Each row was made from one small tree. Brackets hold a mark, then the marks that hang from it, in alphabetical order. Every link used is in the known rows. Write each row's tree.
Known rows:
[Q [T [A [D B N]]]]: [-0.85  0.73 -0.31 -0.32 -0.89 -0.09 -0.98 -3.13 -1.63  0.77  1.46 -2.91
 -0.41 -0.63 -0.61 -1.73 -0.59 -0.42 -2.02 -1.15  3.41]
[B J]: [-0.98  1.56 -0.37  0.36  1.78  0.87 -0.16 -1.32 -0.05  1.15 -0.15  3.14
  2.13  1.28 -0.40  2.52  0.25  0.54  1.85 -0.60 -1.27]
[N D]: [ 0.03  1.59 -0.58  1.13  0.11 -1.30  0.38 -2.87 -0.42 -1.25  1.03  3.91
  1.72  2.10 -4.26  1.08  0.93  0.70  0.95 -0.52 -1.74]
[D [B [J V]] N Y]: [ 3.46 -0.86  1.97 -1.25  1.56 -0.35  1.51  4.67 -0.14  0.36  0.91 -2.61
 -0.90 -0.42 -0.82 -3.29 -0.74 -0.29  1.26  0.51  1.58]
[Y [D [B [J [Q [T Z]] V]] N]]: [ 0.34  0.59 -0.60 -1.05  1.12 -1.73  2.01  0.15  2.45 -0.28  0.46 -1.66
 -0.43 -0.51  2.55 -4.19 -1.35  0.73  1.19  1.56 -0.18]
[Q [T [A [D B N Y]] Z]]: [ 0.70 -0.16 -0.59 -1.60 -2.62 -0.21 -2.27  0.37 -1.56 -0.73  2.27 -2.93
 -0.77 -0.84 -0.49 -3.12 -0.08 -0.94 -2.31  0.50  1.89]
[J B]: [-1.71 -1.09 -0.06  0.92  2.08  0.71  1.45 -0.16 -1.88 -0.60 -0.46  3.26
  1.77  0.10 -0.72  1.90  0.18  2.14  2.15 -1.29 -0.51]
[J [Q T]]: [ 0.01 -1.42 -0.42 -0.38  0.16 -0.59  1.70 -6.19 -2.36 -0.83 -0.73  2.22
  0.67 -0.85  0.16  2.39  0.67  2.03  1.15 -0.89  1.94]
[T [A [D N Y]] Q Z]: [-1.48  0.00 -1.36  2.05 -3.14  0.06 -3.59  4.41  1.54 -2.30 -0.78 -1.61
 -1.33  0.39  0.88 -0.25  1.43 -1.64 -2.35 -1.10 -2.40]
[V [J Q]]: [ 0.36 -1.70  0.93 -0.50  1.09  0.91  2.16 -1.87 -0.58  0.13 -1.86  4.38
  0.42 -0.18  0.02  4.74 -0.61  0.92  1.28 -0.97  1.44]
[Q [T [A [D [B J] N Y]] Z]]: [ 0.83  1.15 -0.27 -2.57 -0.36  0.80 -2.88  1.88  0.11  1.48  1.79 -3.48
  0.51 -0.28  0.77 -3.25 -0.94 -1.75 -1.93  1.07  0.37]
[Q T]: [-0.16  0.41 -0.62 -0.53 -0.64 -0.17  0.43 -6.56 -2.77 -1.18  0.94  3.16
  1.78  0.36 -1.60  1.22  0.46  0.87  1.17 -0.77  2.32]
[D [B J] N Y]: [ 2.34 -0.50  2.67 -0.98 -0.67  0.98 -0.38  2.27 -1.53  0.59  1.48 -1.50
 -0.91 -0.73 -2.83 -1.41  0.13 -0.43  1.19 -0.24  1.88]
[T A]: [-2.98 -0.04 -1.13  1.18  0.19 -0.39 -0.51 -0.55 -1.37 -1.30  0.27  2.90
  1.43  0.92  0.55  2.57  1.12  0.99  0.41 -2.34  0.03]
[Z [T [A [D N Y]] Q]]: [ 0.98 -0.78 -0.09 -0.29 -3.13  0.75 -1.83 -0.13  0.29 -1.38 -0.88 -1.83
 -2.42  0.85  0.51  1.88  0.80 -2.51 -1.49 -0.93  0.10]
[J [B [D N]] V]: [ 0.38 -0.48 -0.13  1.49  1.99 -0.74  4.00  2.82  0.62  0.83 -1.70 -0.63
 -0.30  0.57 -0.39 -1.24 -1.59  1.54  1.74  0.61 -0.42]
[V [J [B [D N]]]]: [ 0.57 -0.12  1.74 -0.22  0.75  1.78  2.35  1.00  0.03  1.72 -1.57  2.10
  0.29  0.57 -2.77  1.46 -2.71 -0.19  1.42  0.22  1.11]
[B [D Y]]: [ 0.99  1.09  0.10  0.98 -1.71 -0.19  1.48 -1.80 -1.26  0.19  0.50  2.07
  0.12  1.00 -1.95  2.63  0.99  0.04  0.67  1.62 -0.59]
[N [D [B [J [Q T] V]] Y]]: [ 4.43 -0.47  1.45 -3.34  4.90 -1.89  2.54 -0.11  0.60  0.75  0.47 -1.39
  1.73 -0.17  0.37 -3.59 -0.80  0.14  0.08  2.09 -0.30]
[Z [T [A [D B N Y]] Q]]: [ 1.28 -0.80  0.99 -0.46 -2.65  0.78 -2.19  0.91 -0.25 -0.60  0.22 -3.19
 -3.08 -0.25  0.64  0.23  0.59 -2.19 -2.56 -0.70  0.68]
[A D T]: [-2.05  0.88 -2.21  0.58  1.39  0.20 -0.82 -5.84  0.21  1.36  0.19  0.84
  1.33  0.01  1.02  3.29  1.45 -0.20 -1.15  0.44 -0.47]
[V [J [B [D N]] [Q [T Z]]]]: [ 1.17 -1.67  0.76 -1.97  0.80  1.15  2.10 -0.42  0.22  1.35 -2.42  1.56
  0.07 -0.74 -0.09  0.31 -3.09  0.97  0.79  1.29  0.84]

Which tree is each row?
[-1.41  1.23  0.73  2.04 -3.42 -0.83  1.25 -2.13 -0.87 -1.94  2.36  0.29
 -1.66 -0.09 -3.32 -0.91  0.61  0.35  1.24 -0.86  1.84]
[Y [D B N]]
[-2.56  1.93 -3.58 -0.31 -0.04 -0.29 -1.94 -3.28  0.06 -0.19  0.63  1.66
  2.31  1.23  2.00  0.72 -0.01  0.01 -1.61  0.03 -1.04]
[Q [T [A D] Z]]
[ 3.56 -2.85  2.41 -1.16  2.38 -0.62  2.77  5.00  0.19  0.80 -0.83 -3.46
 -1.91 -1.74  1.05 -2.15 -0.45  0.93  1.36  0.48  1.34]
[D [B [J Q V]] N Y]
[-1.29  2.55  1.01  1.10 -1.17  0.12  0.40 -0.74  0.92  0.25  1.88 -0.02
 -0.42  0.52 -2.05 -1.10 -0.12 -0.54  1.68 -0.28  0.39]
[Y [D [B J] N]]
[-0.37 -0.59 -1.28  1.01 -2.51  0.15 -3.93  0.00  1.69 -1.51 -0.32 -2.06
 -1.23 -0.81  0.57 -0.22  2.39 -1.99 -2.54  0.40 -1.68]
[A [D N Y] [T Q Z]]
[-1.30  0.31 -2.32  0.80 -0.42  0.13 -3.93 -1.17  1.84 -1.08 -0.32  0.24
  0.66 -0.22  2.64  1.53  2.68 -1.64 -2.83  1.08 -3.56]
[A [D Y] [T Q Z]]
[-2.73  0.72 -0.69 -0.79 -0.31 -0.74 -0.95  0.13  1.36 -0.36  0.95 -1.35
  0.01 -0.69  2.71 -2.29 -0.35  0.16 -0.01 -0.37 -0.20]
[Y [D [B [J [Q [T A Z]]]] N]]
[ 0.53 -1.31  1.94  0.33  1.03  0.54  0.62  1.17 -0.35  1.93 -0.73 -1.57
 -1.52 -1.53 -0.47  0.29 -0.06  1.67  1.22 -0.95  0.87]
[D [B [J Q]] N]
[ 1.30 -1.23  1.48  0.69 -1.12  0.58  2.33  1.99 -1.53  0.09 -0.44 -0.59
 -0.92 -0.20 -2.91  0.19 -0.39  0.55  1.63  0.83  0.30]
[J [B [D N Y]]]
[ 0.45  1.06  0.07 -0.25  4.51 -0.43  1.33  1.93  0.78  1.73  0.30  0.63
  1.43  0.53  1.59 -1.17 -0.77  0.92  0.92  0.33 -0.75]
[D [B [J V]]]
[-1.07 -0.13 -0.25  1.80 -2.69  0.01 -3.95  5.40  0.99 -1.53  0.41 -3.04
 -2.02 -0.67  0.90 -2.05  1.24 -1.40 -3.41 -0.84 -1.70]
[T [A [D B N Y]] Q Z]
[ 2.01  1.33  1.33  0.12 -1.36  0.81  0.69  0.79  0.32  1.89 -0.18 -0.75
 -0.47  0.99 -2.69  0.74 -0.33 -1.05  1.36  1.54 -0.37]
[B [D N Y] J]
[-0.73  1.43 -1.54 -1.19  3.10 -1.78  2.03 -1.11  2.66  0.18  0.44  0.61
  1.37  0.00  4.40 -2.46 -0.87  1.03  0.92  2.11 -1.94]
[Y [D [B [J [Q [T Z]] V]]]]
[-3.98  1.58 -2.03  3.20  0.52  0.14 -2.26 -0.38  1.70 -0.38 -1.51  0.80
  1.02  1.11  2.69  2.75  1.39 -0.85 -2.38 -2.07 -2.62]
[T [A D] Q]
[-3.02  1.71 -2.47  1.27  0.44 -0.30 -2.33  1.70  0.34  0.75  1.23  0.62
  0.67  0.50  1.93  0.56  0.49  0.81 -2.25 -0.01 -2.59]
[T [A [D B]] Z]
[ 3.49 -3.08  3.08 -2.99  0.43  1.48  3.84 -1.03 -1.41  0.97 -1.92 -0.24
 -0.40 -1.48 -1.17  0.75 -2.62 -0.35  1.07  1.29  3.50]
[V [J [B [D N Y]] [Q T]]]
[ 1.88  0.11  1.03  1.12 -3.73 -0.22  1.41 -0.55 -1.37 -0.25  0.29 -0.25
 -1.72  0.45 -3.89  0.99  0.45 -0.24  1.00  0.89  1.16]
[B [D N Y]]
[-4.41  0.36 -2.29  2.79 -0.53 -0.56 -3.83  2.72  0.92 -2.89 -0.71  3.29
  1.19  1.07  2.42  1.37  1.96  0.37 -1.32 -2.62 -3.58]
[T A Q Z]
[ 4.46 -2.62  2.36 -2.97  2.22 -0.78  2.71  1.16 -0.79  0.58 -0.20 -3.96
 -1.00 -2.02  1.10 -3.70 -1.06  0.42  0.88  0.79  3.39]
[D [B [J [Q T] V]] N Y]
[ 2.59 -1.23  2.72 -1.33 -0.22  1.88  2.63  2.49 -0.78  0.72 -0.95  1.18
 -0.22  0.20 -3.22  1.02 -2.22 -0.96  1.40  1.05  1.77]
[V [J [B [D N Y]]]]
[-1.44  0.77 -1.41 -0.61  0.33 -0.16 -0.95  0.14  1.71  2.16 -1.60 -0.91
  0.48  0.28  2.67 -0.03 -0.97  0.60 -0.28  0.56 -1.39]
[B [D N] [J [Q [T A Z]]]]
[-3.21 -0.17 -2.32  1.74  0.14 -0.40 -4.39 -1.72  1.14 -2.08 -0.40  2.82
  1.30 -0.14  2.16  1.55  2.74  0.08 -1.49 -1.18 -2.92]
[A [T Q Z]]
